(in the rows, 128 means zero)
Known rows, with every step that occurs
r > f: [144 150 122 140  95 103 120 110 121 112 128 129 123 146 148 156 142 124
 139 139]
n > z > r > g > q: [118 114 138  89 203 158 106 184 146 112 148 114 163 116 171 104 192 150
  69 133]
f > n > z: [ 92 147 130  99 153 113 111 158 129 139 124 114 137 133 135 121 147 141
 126  74]
f > r: [133 144 125 128 153 104 137 110 113 123 111 112 155 130 124 124 124 121
 127 110]
c > n > t > r > g: [156 111 127  99 101  77 145 159 106 113 124 119  34 119 104 107 134 135
  79  91]
n > t: [126 126 134 148 145 114 133 128 105 118 115 121  64 118 103  93 123 131
 133 123]
g > r: [120  99 130 127 113 130 101 156 163 143 124 146 140 122 153 135 104 118
 131 111]
l > n > t: [126  86 134 145 210 116 130 105 113 103 123 122  41 122  96  75 133 131
 116 152]
n > t > r > g: [127 136 123 129  99  84 131 171 146 110 120 120  68 105 119  93 103 130
 102 124]
z > r: [147 134 130 120 170 140 127 135 123 120 142 110 150 130 153 118 141 128
 124 152]
c > n > t: [155 103 135 119 143 107 145 122  71 120 121 120  34 130  92 106 153 136
 106  92]
n > c: [134 124 131 147 139 135 139 129  78 117 130 135  79 130 145  98 108 128
 118 145]
c > n > t > r > g > q: [154 114 133 100  85  98 130 149  90 104 126 133  12 137  96 107 138 144
  66 103]
r > f > n: [132 179 118 132  96  85  90 120 104 121 121 125 115 157 135 159 134 126
 159 109]
c > n > z > r > g: [152  92 133  66 206 125 133 182 121 122 152  99 138 115 158 117 210 143
  61  90]
t > r > c > n: [131 106 128 117  34  97 188  88 101 121 133 113  35 170 144 134 110 129
 100 118]
f > n > t: [114 160 128 138 143  96  98 136  90 127 108 120  70 133  90  98 115 134
 150  91]
l > n > z: [103  73 136 110 222 135 138 125 149 116 137 118 111 124 137  95 167 139
  93 139]
t > r: [124 144 125 119  52 101 151 134 151 124 128 125 104 140 145 130  88 126
 117 138]
r > g: [136 122 118 115 156 119 103 173 154 123 134 127 157 101 129 125 146 130
 103 117]
z > r > g > q: [148 131 132 110 180 154  86 162 130 105 148 126 153 123 142 115 161 137
  87 155]
t > r > f > n > z: [107 174 123 110  45  68 127 141 148 119 123 114 104 160 172 148 119 133
 127 106]
f > n > t > r: [109 168 126 130  80  75 115 140 109 124 109 116  49 140 106 101  84 133
 141  99]
l > n: [129  86 130 126 195 130 125 103 136 111 134 131  98 133 113 106 135 128
 114 158]
c > n: [158 105 130  97 126 120 139 122  94 130 132 126  85 140 114 140 155 133
 103  96]

Rows
[100 103 140 124 177 147 168 125 122 121 146  89 131 136 189 102 170 137
 104 135]
n > z > r > c
[153  98 134 121 148 135 161  88  71 117 148  98  82 159 149 120 162 129
 107 132]
z > r > c > n
[123 140 131 140  76  90 154 132 125 114 115 117  45 127 121  94  89 128
 121 133]
n > t > r
[152 113 134 110  78  84 163 126  89 117 120 118  11 140 103 108 120 135
  98 101]
c > n > t > r
[119  77 138 105 252 143 137 130 149 109 148 103 128 126 160  87 180 138
  90 158]
l > n > z > r
[137 153 126 152  50  70 147 119 120 102 115 119  36 142 140 117 100 126
 132 142]
n > t > r > f
[139 141 115 119 175  96 110 152 134 118 116 114 186 107 124 121 139 121
 105  99]
f > r > g
[114 117 138 103 189 143 141 160 141 124 145  98 162 121 179 108 173 139
 102 129]
n > z > r
[125 147 120 133  90  93  65 145 146 135 118 145 130 149 159 161 108 118
 157  95]
g > r > f > n
[151  93 138 136 161 125 165  89  57 110 137  91  38 151 137  96 159 131
 108 129]
z > r > c > n > t
[108 124 132 159  59  91 177  96 108 111 115 109  14 146 130  89  85 128
 124 137]
n > t > r > c
[129 186 117 124  24  64 116 123 133 117 121 124  94 169 149 157  95 125
 145 121]
t > r > f > n
[103  84 131 150  98 134 126 114 141 140 125 136 104 143 164 129 101 117
 133 119]
g > r > c
[136 122 124 141  89 109  90 139 158 131 124 148 132 139 173 159 116 115
 142 122]
g > r > f
[139 163 121 130  27  79 145 117 145 109 128 126  96 156 163 154 103 122
 130 149]
t > r > f
[107  56 138 110 118 130 149 128 124 144 133 126  87 144 170 129 151 130
  97  77]
g > r > c > n > z
[ 97 157 127 148  68  77 137 108  90 120 110 107  21 156 113  97  80 131
 142 103]
f > n > t > r > c
[112  76 139 111 130 127 184 100  87 128 139 104  64 152 148 123 176 140
  92  90]
r > c > n > z
[120 158 128 136 140 114 101 138  69 125 122 132  85 144 129 105 103 131
 138 107]
f > n > c
[131 130 127 115 141 145  85 158 133 112 135 146 132 122 117 126 149 140
  84 131]
r > g > q
[124 145 124 149 100  83  69 148 127 129 109 139  87 142 144 135 105 120
 158  91]
g > r > f > n > t
